Every row comes from one small tree of marks. The marks that hang from a mark follow it in brackets, in the order of their numbers. Every link used is in the known rows. Which tree was each row made from?
Known rows
z40(z503 z691): [ 24.6   1.7  37.1 -10.9   6.2  20.7  27.8   6.0   7.6  -7.3 -14.3 -10.4
  15.3  11.0   1.2  -2.2  -0.9  55.0  21.9  -6.3 -18.2 -10.3  31.9  10.8
 -10.7]
z503(z40(z691)): [ 14.1  -3.4  16.0  11.0  -3.7  -4.7  12.6   1.8   6.9   6.1 -20.8   6.1
   8.6  -5.9 -26.4  -6.9   0.7   0.1  10.1  -3.9  42.6  -7.9  32.8 -10.5
  10.9]
z642(z503): [ 16.5  64.3 -25.2  12.1 -27.8 -22.1   3.8  -5.2 -11.9  -0.3 -42.2 -13.0
  -1.4  -5.3 -25.5  -0.6   7.0  34.6  23.5  -1.6  -9.5  -3.6 -13.4  16.9
  10.3]
z807(z402(z40(z691(z495)))): [ 24.0  17.5   9.1   4.8  36.4   5.5  -5.4   3.6 -20.5  -3.3  60.4   7.1
  23.1  14.8  24.9  -2.9  -8.9  -0.4  15.0 -19.5 -37.9 -16.5  25.5  -5.0
  -8.5]
z503(z40(z691(z642))): [-13.8 -46.4  24.3  16.8  -8.5   2.3   0.9   4.0  21.6  13.5   1.0   5.3
  11.8 -10.9 -15.2  -9.1  10.8   5.1   8.3   6.1  69.1  -3.8  15.9 -13.8
   3.1]
z903(z402(z40(z503 z691) z807)): [ 41.5 -25.8  11.2  -6.4  20.7  59.6  45.9  -5.2 -14.2  -4.4 -12.8 -14.5
  11.4   4.6  -8.7   8.1 -13.7   9.4  14.8 -26.3 -64.3  21.2  42.8  -2.5
  28.6]
z691(z40(z503(z807)) z495 z642): [-21.7 -33.7  -2.6 -16.2  16.4   3.3 -35.7  -0.4  37.6   5.5  14.4  33.7
 -11.2  10.8   8.1  -0.8   8.1  15.2 -36.8  23.1   1.7   8.1 -19.5  11.5
 -26.9]
z642(z503(z807(z402(z40(z691))))): [ 10.1  51.9 -17.0  -4.0   6.6  -3.6  22.0   1.6 -32.6  -1.7   8.6 -29.0
  -9.4   2.7  28.7  -0.6  -8.4  -7.4  -3.7 -13.5 -15.1  -7.7  26.5  -4.9
 -27.0]
z40(z691): [ 18.1   7.1  15.0  -0.8  -4.6   2.7   9.2   0.3  -8.4  10.0  -8.2  -5.1
  14.5   2.6  -7.6  -5.6   0.1  11.9  27.3  -3.7  -9.1 -12.4  23.2  -6.8
   0.9]
z40(z691(z495 z642)): [  6.5 -26.2  16.6  11.7   9.4   9.6 -29.9   2.6  26.6  15.7  31.3  19.5
  18.7   0.2   1.0 -11.1  12.1  13.8  14.4   6.2  -6.8  16.3   8.4  -8.9
 -14.8]
z402(z40): [ 16.4  13.2  -2.7  10.9  -7.8 -10.2  15.6  -9.2 -20.1   4.0  -9.4 -20.1
   6.3 -10.4 -15.3  21.3  -2.5  -8.0  11.2 -12.5 -34.5  -0.9 -33.0 -12.1
  11.3]
z807(z402(z40(z691(z642)))): [-11.2 -26.0  20.4  -1.1   6.4   8.9   9.6   0.9 -29.2   7.8  54.7 -16.9
  17.5  10.2  34.4  -0.7  -0.5   8.2  16.6 -13.3  -5.4 -29.9   2.2 -22.2
  -1.2]
z503(z40(z691(z495)) z807(z402)): [ 10.7  13.2   6.5   6.6  20.4  -7.7  -9.8   9.0   0.0  -7.7  26.4  26.0
  -6.5   3.7  23.6 -14.0 -10.4 -40.1 -12.3   2.0  49.3   5.4  32.4  -1.8
  -2.5]
z402(z40(z691) z807): [ 14.4 -13.8   6.2   8.6  13.0  33.8  25.9  -0.6   6.3  18.3  28.2  -8.2
   8.4 -16.4 -19.2   9.8  -9.2 -17.4  -1.2 -22.5 -41.6   5.2  27.0 -26.9
  23.7]
z503(z40 z807): [  4.5   8.3   0.0   6.6 -33.7 -22.0  11.9  -4.8  -3.0  -4.3 -39.6  -1.9
 -22.8 -23.7 -12.8   7.5  -5.2 -45.6 -14.2   9.2  37.3  15.6 -12.5  -8.1
  18.0]
z503(z40(z691) z807(z402)): [  2.9   7.1  13.6  -1.6  -1.3  -9.0  15.5   5.6 -23.4  -9.7   4.2  -0.5
 -11.7   2.6  28.8 -12.6 -11.1 -37.7  -9.5  -2.0  53.6 -10.6  39.2 -10.3
   7.7]
z495(z691(z40 z642(z503(z807)))): [-46.9   8.7 -30.3  -2.3  -1.5 -39.6 -37.9  -0.3  10.8   3.1 -21.8   0.7
  -2.6  -6.8 -33.7  -0.9   9.5 -10.0  -7.8  21.3  32.9 -11.8 -50.2   1.8
 -12.2]
z691(z40 z495 z642): [-27.7 -26.9 -16.3   5.6  14.8 -14.8 -51.5  -7.2  21.5  14.1  20.5  44.5
   7.3   2.6 -21.3  -6.1  13.2  10.1   4.0  18.5  11.3 -17.5 -35.2  -0.6
   2.6]
z503(z807): [ 12.5  19.7   2.2  -5.1 -34.4 -16.6  13.5  -3.3 -15.5  -1.0 -29.2 -15.1
 -15.3 -13.3   4.7   3.5  -5.6 -35.4  -2.8   7.9 -11.6  17.3 -20.4  -9.1
   9.2]
z691(z495 z642): [  1.0 -10.2   1.6  11.1 -12.7  -5.3 -32.6  -2.9  17.2   5.0  15.0  19.1
   5.3  -3.5  -2.0  -1.3   9.8   0.1  14.9  12.9  -7.9  14.5 -40.6   6.7
   8.4]
z402(z40(z691(z642)) z807): [ -9.0 -56.3   6.0   9.2   4.1  39.1  13.9   1.3  19.9  25.1  41.7 -10.9
  10.3 -19.0 -14.8   8.6  -0.1 -12.3   4.2 -12.5 -35.3   5.5  16.8 -35.3
  14.6]
z691(z642(z503)): [ -7.1  26.3 -21.1  14.9 -42.3 -18.4  -5.2  -3.2   0.9   5.7 -25.3 -14.0
  -3.0  -4.8  -8.6  -3.7  15.5  41.7  26.1   6.8   4.7   8.9 -28.1  12.1
   4.7]
z503(z40 z807(z402)): [  1.0  20.0   0.2   6.6 -24.4 -24.4  14.4  -2.6 -29.4 -19.9 -13.7  -3.1
 -26.0  -1.0  20.6  -3.2 -12.5 -55.8 -13.4   1.9  46.4  -9.7  -9.1   4.7
  34.6]

Write each row's tree
[-13.9  14.4 -26.0  20.6 -30.4 -25.2 -36.7   0.3  33.5   5.5 -15.9  12.9
 -21.3 -17.9  -8.2  -0.4  14.8 -18.9 -24.9  20.4  55.0  51.6 -27.7   6.7
 -13.8]	z691(z495 z642(z503(z40 z807)))
[ 34.8   1.2 -26.7   6.5  -7.2  25.1  23.9 -17.0 -35.6 -11.0 -28.5 -10.0
  -5.6 -15.3 -28.4  10.6 -15.3 -42.2  23.2 -20.7 -54.7  23.5 -16.8 -11.0
  66.7]	z903(z402(z40 z807))
[-47.0  12.7 -22.2   8.5  11.1 -37.3 -34.3  -1.9  12.1   3.9 -17.3   9.1
  14.8  -4.6 -63.3  -4.6  14.5  23.5  16.2  12.2  26.0 -36.4 -49.0   3.2
   3.0]	z495(z691(z40 z642(z503)))
[-40.4   7.4 -39.8  -3.1 -15.5 -21.7 -24.6  -5.5  14.1  15.0 -30.3   7.3
 -22.8  -9.7 -13.9  -2.7  11.3   6.7  -9.0  26.2  28.9  -7.9 -27.1  -0.1
 -17.0]	z691(z40 z642(z503(z807)))
[-47.3 -37.5  18.1 -22.9   8.7 -18.8 -16.0   1.3  21.7  -8.5  -0.7   3.8
  -2.3  -0.1 -14.0   7.5   2.9  -7.0 -19.6  18.8   7.1 -20.7 -44.0   4.5
  -7.9]	z495(z691(z40(z503(z807)) z642))
[-10.5  42.3 -26.4   5.8 -23.2 -16.0 -34.8   1.4  -5.9  -9.8  20.0   5.4
 -19.2   5.5  38.1 -11.0   4.7 -13.1  -3.0  12.8   7.2  24.4 -30.2  21.8
  -9.6]	z691(z495 z642(z503(z807(z402))))
[  3.3 -41.5  32.8 -16.2   6.9  27.6 -10.4  12.6  41.1   6.0  32.7   5.6
   2.9  10.4  27.3  -1.8   7.1  24.9 -20.6  14.9 -18.4  32.8  18.5   5.8
 -39.3]	z40(z503(z807) z691(z495 z642))
[-43.1 -28.7  -1.3  -0.5  16.6 -35.9 -31.8  -4.0   3.9   0.9   4.0  15.9
  20.3  -4.4 -41.2  -2.7   8.0  -8.6  17.9  13.1  21.5 -40.0 -56.3  -5.5
  17.4]	z495(z691(z40 z642))
[  2.3  49.1 -29.2  16.0 -39.1 -28.9   4.2  -1.7   3.6  -2.1 -58.6  -8.9
 -24.0 -21.2 -32.0   3.1   1.7 -15.6 -12.2   8.6  39.8  20.3  -3.7   4.5
   4.1]	z642(z503(z40 z807))
[  7.6  64.8 -32.0   1.1 -20.4 -17.9  17.8  -3.1 -43.3 -11.0  -7.5 -34.7
 -18.6   3.7  27.8   9.8  -9.0 -15.3  -4.4 -14.1 -21.2  -1.7 -14.7   0.9
  -1.2]	z642(z503(z807(z402(z40))))
[ -8.2 -62.7  30.4  -5.4  11.9  55.9  27.5   7.7  30.3  13.8  41.4 -15.2
   7.6  -1.7  -3.0  11.5   1.7  29.9 -16.8 -14.9 -46.5  10.0  30.5 -13.8
   5.9]	z402(z40(z503 z691(z642)) z807)
[  1.7   4.3  -2.0  -5.8  41.3  -0.7 -21.5  -2.5  22.8  -6.3  -4.6  41.4
   7.7  18.6 -24.0  -0.7   2.6  39.9   0.1   8.8 -33.8 -18.5  -6.4  24.8
  -4.0]	z691(z40(z503) z495)
[ -5.6 -44.4  37.4 -23.1 -14.9  23.0  20.0  11.0  22.0   4.1   8.4 -15.4
  -1.2   3.5  39.4  -2.2   8.6  22.3  -9.3  11.5   2.0  17.6  18.9  -3.1
 -30.7]	z40(z503(z807) z691(z642))
[ 12.8  21.9  19.9  -7.8   3.0   7.4  31.9  -1.9 -41.0 -23.4  13.7 -24.3
   4.1  20.2  23.1  13.5  -8.3  28.9   7.9 -19.1 -50.4 -25.8 -12.1  11.0
  15.5]	z807(z402(z40(z503)))
[-22.7 -36.6  15.5  -1.3 -18.2  -1.4   2.8   5.2  -6.2  -0.7  21.5  -1.3
  -9.5   2.5  36.5 -14.6  -1.5 -35.4 -13.3   4.0  76.8 -11.8  22.0 -10.9
   5.0]	z503(z40(z691(z642)) z807(z402))
[-36.3 -26.7   2.7 -28.0   3.2  -4.6  -4.2   1.3 -11.3  -7.7  22.8  11.7
 -17.8  25.5  37.6  -3.5   0.5  15.4 -24.7  12.8  26.4 -38.5 -13.7  16.5
   2.3]	z691(z40(z503(z807(z402))) z642)
[-31.0   7.0 -12.5  17.3 -28.5 -46.6 -20.7   3.3  15.7  -4.9 -34.9 -11.2
  -9.3 -25.0 -37.4   5.0   9.3 -25.4 -14.0  11.7  68.7  23.6 -47.4  -2.7
   1.8]	z495(z691(z642(z503(z40 z807))))
[ 28.4  14.6  27.8  -5.2  45.3  24.0   8.1   7.5  -9.6 -11.3  50.6   2.0
  21.3  27.6  25.4  -0.6  -9.1  34.8   4.6 -21.6 -58.7  -7.9  31.7  14.3
 -21.6]	z807(z402(z40(z503 z691(z495))))
[ 41.9 -16.6   7.4 -22.9   8.0  27.6  40.8  -6.2 -28.7 -12.0 -31.1 -28.7
   0.7  -0.1  21.9  11.8 -13.9  -6.1  11.7 -12.0 -37.4  25.4  29.0  -7.2
 -17.1]	z903(z402(z40(z503(z807) z691)))
[ 16.9   3.8  10.3  23.2  21.7  -5.2 -12.3   5.6  26.9   6.3   2.3  32.1
  11.2  -5.1 -22.8 -11.1   3.6   1.6   5.3  -0.5  30.1   5.8  35.4  -0.6
  -1.5]	z503(z40(z691(z495)))
[ 17.2   1.9  17.0 -12.0  -5.5   3.8  34.9   0.6  -6.3  -5.5 -16.4 -29.8
 -12.9  -6.7  16.1  24.2 -10.2  -8.5 -28.7 -10.6 -49.1  18.9 -19.5  -4.9
 -12.9]	z402(z40(z503(z807)))
[-39.8 -37.6  20.5 -11.6  23.7 -17.0 -17.8   2.3  18.2  -6.0  -4.5  10.3
  22.2   6.2 -27.7   2.6   7.6  36.5   3.7   9.6   3.6 -37.2 -44.2  10.5
   6.1]	z495(z691(z40(z503) z642))
[-24.0  15.4 -43.3  13.3  16.7 -21.6 -51.9  -4.1  29.0  17.4   0.1  37.8
   2.3   2.2 -34.5  -6.9  21.0  39.2   6.2  17.8  22.0 -10.6 -22.7  17.6
  -8.7]	z691(z40 z495 z642(z503))
[ 40.1  -4.2  -7.7  -3.1  16.1  11.4  24.9 -13.6 -39.0   0.5 -27.2 -15.3
  18.6  -1.5  -3.1   8.2  -7.9 -11.8  44.7 -18.4 -33.9   6.5  12.7 -18.7
   8.3]	z903(z402(z40(z691)))
[  1.3  46.6 -15.1   4.2 -14.1 -16.3  11.6   4.3 -17.8  -9.5 -16.6  -4.0
 -14.8   5.0  12.7 -13.4  -5.4 -12.8 -12.6  -2.9  56.9  -7.8  48.0   6.6
  -3.3]	z642(z503(z40(z691) z807(z402)))
[ 23.8  -8.5  33.1  -6.4  21.5  28.4  35.2   3.7  -3.8   4.0   8.2 -22.7
  22.5   6.5  -1.3  10.6  -3.5  49.6   5.3 -19.3 -52.3  -8.8  25.2  -6.2
 -20.4]	z402(z40(z503 z691))
[-13.4  15.5 -25.0  33.0 -20.9 -20.9 -35.7  -0.5  34.2   4.3  -8.0  22.7
  -4.4 -10.9 -31.4  -4.6  19.0  22.8   6.8  12.2  49.9  27.9 -23.3  16.0
   3.6]	z691(z495 z642(z503(z40)))
[ 13.2  16.0  12.8   1.5  15.8   8.1  22.4   0.6 -43.8  -3.3  38.2 -17.9
  19.2  12.0  19.5  -0.4  -8.4   2.9  16.6 -22.4 -30.9 -35.1  18.9 -12.0
   3.1]	z807(z402(z40(z691)))
[-33.6 -42.3   8.5 -24.7  -9.3  -0.7  -3.9   0.6  20.8   4.1  -7.9   6.5
 -12.3   5.3   5.0   5.7   6.7  10.3 -20.1  22.6   9.8 -11.0 -17.0   8.0
 -13.8]	z691(z40(z503(z807)) z642)
[-12.2   7.0   0.4 -25.8  10.7  -4.0   7.6  -1.5 -25.8 -20.0  -5.6   9.6
 -16.2  22.6  26.8  -1.9 -11.1   6.6 -16.1   6.0  -1.9 -42.3   1.3  23.8
   4.9]	z691(z40(z503(z807(z402))))
[ 39.3  -6.9 -10.7  -7.0   1.9  39.3  38.2 -12.4 -21.7 -18.2 -29.9 -13.9
  -1.6   0.1 -15.4  17.7 -14.0  -6.5  14.1 -22.2 -68.2  24.7  -1.8  10.3
  52.1]	z903(z402(z40(z503) z807))
[ 26.8   4.2  20.8 -11.0  18.3  21.4   2.4  10.4  31.0  -7.7   8.7   8.2
   2.2   1.8  24.0  -5.0  -2.4   9.6 -15.5   4.5 -36.0  27.9  36.0  14.2
 -38.1]	z40(z503(z807) z691(z495))
[-24.6  18.1 -20.7  11.1 -42.1 -29.3  -6.4  -1.3 -12.5  -7.6 -14.8  -9.4
 -27.6  -2.2  15.5  -4.9   8.1 -11.8 -14.8  10.5  70.8   1.5 -14.0   8.0
  17.3]	z691(z642(z503(z40 z807(z402))))
[ 46.7 -10.8 -24.3  12.8  36.4  41.2  -1.7  -7.1  -3.9   6.9   6.4  13.5
  14.9  -8.7 -27.6   5.2 -11.1 -40.4  22.9 -21.5 -53.0  32.4  25.9 -16.4
  29.3]	z903(z402(z40(z691(z495)) z807))
[ 33.5 -15.0 -15.3   0.9  14.3  45.9  31.0  -9.4 -27.3   4.0 -11.9 -10.3
   9.0  -7.3 -23.4   6.3 -14.4 -31.9  29.5 -23.3 -42.8  14.2  28.7 -22.8
  42.0]	z903(z402(z40(z691) z807))
[ 13.5   7.0  37.0 -11.9  24.1  21.4  36.3   8.7 -31.0 -10.9  33.7 -21.2
  20.7  23.7  29.0  -0.8  -8.2  37.4   7.5 -24.2 -44.1 -34.7  30.5   5.4
  -8.2]	z807(z402(z40(z503 z691)))
[ -3.0  30.9 -25.2  21.5 -21.4 -12.6 -36.0  -2.4  21.3   3.8  -5.8  10.1
   2.3  -2.3  -8.7  -4.6  16.7  34.6  15.3  10.2  -6.3  25.4 -31.0  17.1
  -8.7]	z691(z495 z642(z503))
[ 11.0  39.6 -13.1  17.9   2.4 -12.2 -16.9   5.9  36.4  11.3 -21.1  14.9
 -11.6 -13.2 -23.4 -11.0   3.4  -8.8 -17.0   4.1  38.5  40.2  38.4   5.4
 -30.0]	z642(z503(z40(z691(z495)) z807))
[ -2.0  12.2 -17.1   6.7  -6.5   2.2 -27.7   7.4  36.1  17.5   9.2   5.5
  -2.0 -11.1  16.2  -6.6  13.6  12.7  -7.5  17.0  -1.8  41.4  15.5  -1.7
 -45.4]	z40(z691(z495 z642(z503(z807))))
[-11.1  -2.5   4.3 -23.1   3.1  -7.5   6.0  -1.6   7.2  -2.2 -32.2   8.4
 -13.1  11.3  -4.4   6.5  -3.3   8.8 -24.0  11.6  -9.5 -18.5  -1.3  14.3
  -7.8]	z691(z40(z503(z807)))
[ 14.9  17.4  -2.6  -8.8  30.5   5.9  -4.5   3.2 -16.4  -1.7  47.0   1.7
   0.4   4.8  42.6   3.7 -13.0 -45.8 -15.8 -11.7 -33.8   1.2  17.2 -11.4
 -24.5]	z503(z807(z402(z40(z691(z495)))))
[-23.0  13.8   8.7 -25.5  33.5 -23.1  -4.1   2.8 -26.1 -37.4  -0.1   5.8
  -0.9  23.6   3.2  -0.8 -14.0  -8.4 -12.3  -1.2  -1.9 -50.3 -19.9  17.7
  12.6]	z495(z691(z40(z503(z807(z402)))))
[-18.4 -50.8  23.5   6.0 -24.4  -0.2   0.1   4.5  24.1  18.5  -4.5  -0.3
  -9.1 -16.7   6.7  -1.8   5.0 -27.0 -19.4  14.9  69.9  15.9  14.7 -23.8
  -8.9]	z503(z40(z691(z642)) z807)
